Each row was made from one walk, in order. Every step used is in the known rows, and no mark comes twice. Write each row's walk.
Known rows
J > E > K > F > S > Z: [-18.0   6.9 -25.7 -37.4   4.5  31.4  16.0  15.5 -58.9  -2.5  14.8  15.0
 -20.6  17.0 -27.8  28.4   0.1 -76.1 -12.1]
E > K: [-14.3  -5.5  -5.8  -1.0   1.2   6.4  34.4  11.2 -36.8   4.6 -11.8  11.1
 -10.2   3.8 -41.4  14.1  -0.9 -71.3   3.6]
K > F > S: [-24.6  12.9  -9.2 -35.6  -3.7  31.8  26.4   0.7 -32.7 -20.6   2.3   9.6
 -19.5  21.3 -19.7  18.1   6.3 -48.5   4.7]
Z > J > K: [-30.5   2.0  -0.1  -7.9  11.2  -5.6  -5.4  30.1 -28.9 -35.4  -9.8   9.3
 -35.0  19.6 -34.7   9.5   3.0 -60.4  16.1]
Z > J > S > F: [-33.6   6.3   8.6 -13.7 -13.3  -2.7 -25.4  20.4 -19.4 -50.0 -10.2  23.5
 -27.1  15.2 -31.0  32.8   5.7 -76.1   6.7]
E > K > F: [-19.5  -3.1  -4.4  -0.3  -1.0   6.8  41.4  13.2 -47.0 -11.1   5.0   1.5
 -17.8   2.2 -38.5  24.2  -5.1 -75.8   3.3]
S > Z > J > E > K: [-21.3  -6.1 -18.9  -8.6   6.7  -0.8  -2.2  16.3 -41.1 -13.1  -9.5  18.7
 -29.7   4.3 -36.0  26.5  -1.9 -82.6   0.4]
F > S: [-19.3   9.2 -11.3 -35.3  -2.2  31.7  20.3  -1.3 -24.3  -5.1 -14.1  18.5
 -11.3  21.3 -23.7   6.2   9.8 -42.8   5.3]
E > K > F > J: [-20.0   1.2   0.3  -7.9 -13.8  22.3  59.7   4.1 -64.1 -20.8  14.4   1.8
 -16.0  -3.6 -37.2  21.2   1.5 -62.6   7.4]
S > Z > J > K: [-37.3 -10.0  -4.2 -23.5   9.3   6.8 -29.6  31.4 -32.0 -46.2  -0.1   9.0
 -27.0  28.4 -38.3  11.1   6.8 -74.9  20.1]
Z > S > E: [-26.6  -1.3   7.0 -17.9 -32.6   1.3  -5.0   4.4 -19.8  -8.5 -15.0  21.9
 -25.2   0.9 -13.8  17.8  -1.2 -35.3   9.6]
F > S > Z > J > K: [-32.7   0.1 -12.5 -48.7  12.6  26.5 -32.7  20.5 -39.3 -39.5  -3.9  14.0
 -28.8  33.0 -32.4   7.2  15.2 -60.9  15.0]
Z > J > E > K > F > S: [-15.0  17.6 -20.7 -16.1   8.9   6.9  25.6   4.6 -56.6 -12.1  -4.1  13.8
 -47.9  -4.1 -21.4  32.9  -2.3 -56.8  -7.0]
S > F > J: [-38.1   0.1   6.3 -24.5 -23.5  19.6  23.7  -2.1 -39.1 -25.7  11.4  15.7
   2.9  23.1 -41.1  25.2   6.9 -61.5  11.9]
E > K > F > J > S: [-11.2  12.5   8.4 -10.8 -20.5  23.9  45.3  24.6 -62.3 -34.9  11.3   9.3
 -23.9  -6.9 -28.6  18.5   6.5 -70.3  -2.1]
Z > J > S: [-19.6  10.6   4.6  -8.1  -7.4   1.8  -4.8  22.5 -13.0 -45.1 -26.0  20.8
 -37.0   6.7 -19.3  12.4   7.3 -61.0   7.6]
Z > J > K > F > S > E: [-30.6  13.1  -7.5 -37.4   5.0  14.9  -9.8  15.9 -44.3 -33.7   1.0  14.4
 -40.3  11.6 -21.2   6.0   9.5 -34.7  11.0]
Z > S > F: [-40.7  -6.2  11.4 -16.5 -30.8  -4.7 -16.6   7.7 -29.4 -25.5   3.3  14.2
 -18.6  20.5 -28.9  48.8  -6.6 -65.3   9.2]
J > S > Z: [-23.7  -0.1   0.0 -27.9 -13.3  26.4 -15.7  32.1 -13.7 -36.2  -4.9  22.7
 -10.7  24.8 -25.2   7.3   9.4 -79.0   2.1]
E > K > F > S: [-15.6   7.6 -11.3 -24.5   2.2  27.6  38.3   1.1 -54.2  -4.6   2.6   5.3
 -18.6   5.6 -32.0  21.3   3.0 -60.5  -1.4]
E > K > F > S > Z: [-22.4  -3.8 -16.1 -41.1   1.0  39.8  14.0   3.5 -56.7 -17.5  13.1   7.8
 -11.5  13.9 -36.1  23.0   6.9 -75.8   0.6]
J > K > F > S > Z: [-33.2   4.1 -11.8 -53.2   7.1  38.7 -12.3  29.8 -49.6 -34.6  24.3   6.0
 -16.6  41.6 -30.0  13.1   9.8 -68.7   6.9]
K > E: [-24.6   4.8  -5.8 -14.6   3.2  14.0  30.1  14.6 -45.3  -5.0 -11.3  17.7
  -8.1  -1.7 -16.9   1.2   3.9 -63.9   5.1]
Z > S > E > K > F > J: [-24.6  -1.3   9.9 -15.6 -41.7  11.0  30.6  -1.4 -69.4 -18.1  10.6   8.7
 -32.1 -22.4 -22.0  29.9  -0.4 -41.9   7.4]

Write each row's walk
[-26.3   4.9   4.2 -11.4 -34.6  -3.1  15.4  11.9 -68.6  -5.1  15.4  19.3
 -26.3  -1.2 -29.4  55.0  -9.0 -66.1  -6.9] => Z > S > F > J > E > K
[-35.9  -0.1 -13.7 -48.2  -2.8  33.4 -14.8  -6.4 -36.5 -52.7   0.7   7.9
 -29.9  20.0 -25.0  25.3  13.2 -58.1  14.9] => K > F > S > Z > J
[-20.0   1.7   4.0 -27.7 -20.8  35.7  22.7  26.3 -64.1 -47.7  20.7  10.6
 -17.0   2.5 -33.7  18.5  10.4 -84.8   0.0] => E > K > F > J > S > Z
[-26.4  -1.1 -14.8 -51.6  -2.8  44.0  -4.2   0.3 -25.7 -16.3  -6.2  18.8
  -3.4  32.2 -27.9   9.2  14.5 -58.8   7.8] => F > S > Z
[-21.8  -5.4   3.7  -6.4 -27.9  -2.8  12.6   9.4 -51.9  -7.4   1.4   9.8
 -32.8 -16.4 -22.9  33.1  -9.0 -53.7   3.6] => Z > S > E > K > F
[-29.7  13.5  -7.5 -31.8  12.1  14.5  -2.9  20.5 -47.9 -43.7   4.4   4.0
 -43.7  21.2 -24.7  16.7   6.8 -50.0  12.1] => Z > J > K > F > S
[-11.8   7.5   1.8  -7.8 -14.5   8.6  22.0  29.9 -40.3 -14.1  -1.6  20.4
 -22.3 -10.4 -26.7  11.3   1.3 -68.0  -6.6] => J > S > E > K > F
[-15.1  -6.0  -6.2  -5.9  -5.9   6.4  30.2   6.7 -32.7  17.3 -15.9  21.7
  -6.6  -5.9 -38.8   1.6   2.6 -57.9   3.0] => S > E > K
[-23.0  11.1 -12.7  -2.8   2.0  -7.6   9.2  13.7 -17.4 -16.9 -18.8  21.3
 -37.5  11.5 -19.8  20.0  -3.5 -55.5   2.8] => Z > J > E
[ -9.4   6.7 -14.7   4.2   4.4  -1.9  37.6  23.3 -38.0  18.8  -7.8  19.6
 -19.5   5.0 -32.7  19.3  -8.2 -71.9 -10.8] => J > E > K
[-20.5   9.4 -11.5 -41.4  -9.2  32.9  14.7  -6.9 -19.9   7.1 -17.7  29.7
  -7.5  12.8 -20.6  -4.0  13.2 -29.4   2.5] => F > S > E
[-25.4  11.5 -10.1 -39.9 -10.1  33.1  19.2  -4.4 -31.9  -9.7  -1.2  20.1
 -16.2  10.6 -18.7   7.5   8.6 -33.2   3.5] => K > F > S > E
[-34.1   4.7 -15.8 -52.2  19.8  30.3 -25.2  23.7 -71.0 -35.0  -4.5  18.4
 -27.4  11.4 -19.5  -0.5  17.2 -65.6  10.5] => F > S > Z > J > K > E
[-26.9  -5.7 -15.4 -37.3   5.7  28.7  -1.9  -6.1 -57.2 -38.0   0.7   5.3
 -29.6   4.6 -34.7  29.1   9.1 -72.5   9.4] => E > K > F > S > Z > J
[-40.9  -2.4  16.3 -25.6 -43.6  10.5   1.8  -1.0 -48.3 -35.1  13.0  13.7
 -16.2  13.7 -27.1  43.6   1.7 -53.1  13.1] => Z > S > F > J
[-28.1  11.1   0.4 -22.9   1.5  22.9  35.8  33.8 -76.3 -17.9  12.2  14.8
 -12.7   3.8 -20.2  -9.8  10.8 -56.2   7.7] => F > J > K > E
[-19.6   7.5 -13.5   8.2   6.1 -12.3  27.3  17.3 -48.9 -17.8  -1.9   8.5
 -45.9  -6.3 -28.7  36.7 -10.5 -72.7  -2.6] => Z > J > E > K > F
[-10.8  10.5  -9.6  -4.9  -9.9  13.4  58.3  14.1 -55.6   9.8   1.5  20.2
 -18.0  -1.1 -31.9  15.7  -0.5 -59.7  -7.5] => F > J > E > K
[-16.5  10.2   3.7 -17.8 -18.0  14.3   2.7  26.6  -9.0 -14.3 -18.1  31.8
 -14.6   6.5 -16.9  -3.5   8.0 -50.9  -0.9] => J > S > E
[-39.5   2.5   8.5 -25.2 -11.9  14.6  10.1  27.6 -51.2 -27.9  25.1  12.6
  -4.4  33.3 -44.3  18.8   6.4 -67.8  11.8] => S > F > J > K
[-16.7  15.3  10.6 -21.3 -25.7  29.0  28.6  21.9 -31.1 -35.4  -4.4  21.8
 -17.0   8.8 -19.4   1.7  13.6 -52.3   2.9] => F > J > S
[-31.2  -0.2 -13.6 -52.5  -5.2  45.0   2.5   2.4 -36.3 -32.8  12.7   9.5
 -11.3  30.8 -25.0  18.6   9.6 -61.9   7.0] => K > F > S > Z
[-35.2 -12.0  -6.0 -22.8  -3.0  13.7 -16.9   3.2 -18.5 -44.2 -13.1  12.8
 -20.4  18.7 -35.1  18.4   8.0 -69.5  20.0] => S > Z > J
[-26.3   9.2 -23.3 -44.0   3.5  25.4 -17.5   2.9 -29.6 -24.1 -11.9  27.2
 -32.9  23.1 -17.7  19.6   8.8 -54.4   0.9] => F > S > Z > J > E
[-42.8  -7.4  -3.5 -23.6   6.8   7.0 -24.4  34.8 -43.4 -62.1  15.9  -0.7
 -34.0  27.5 -36.6  21.1   2.4 -79.8  20.2] => S > Z > J > K > F
[-31.5   6.0  -3.9 -11.6  18.2  -3.4   1.8  33.7 -59.6 -29.2  -8.7  13.1
 -33.8  -0.4 -21.2   1.3   4.5 -66.2  13.0] => Z > J > K > E
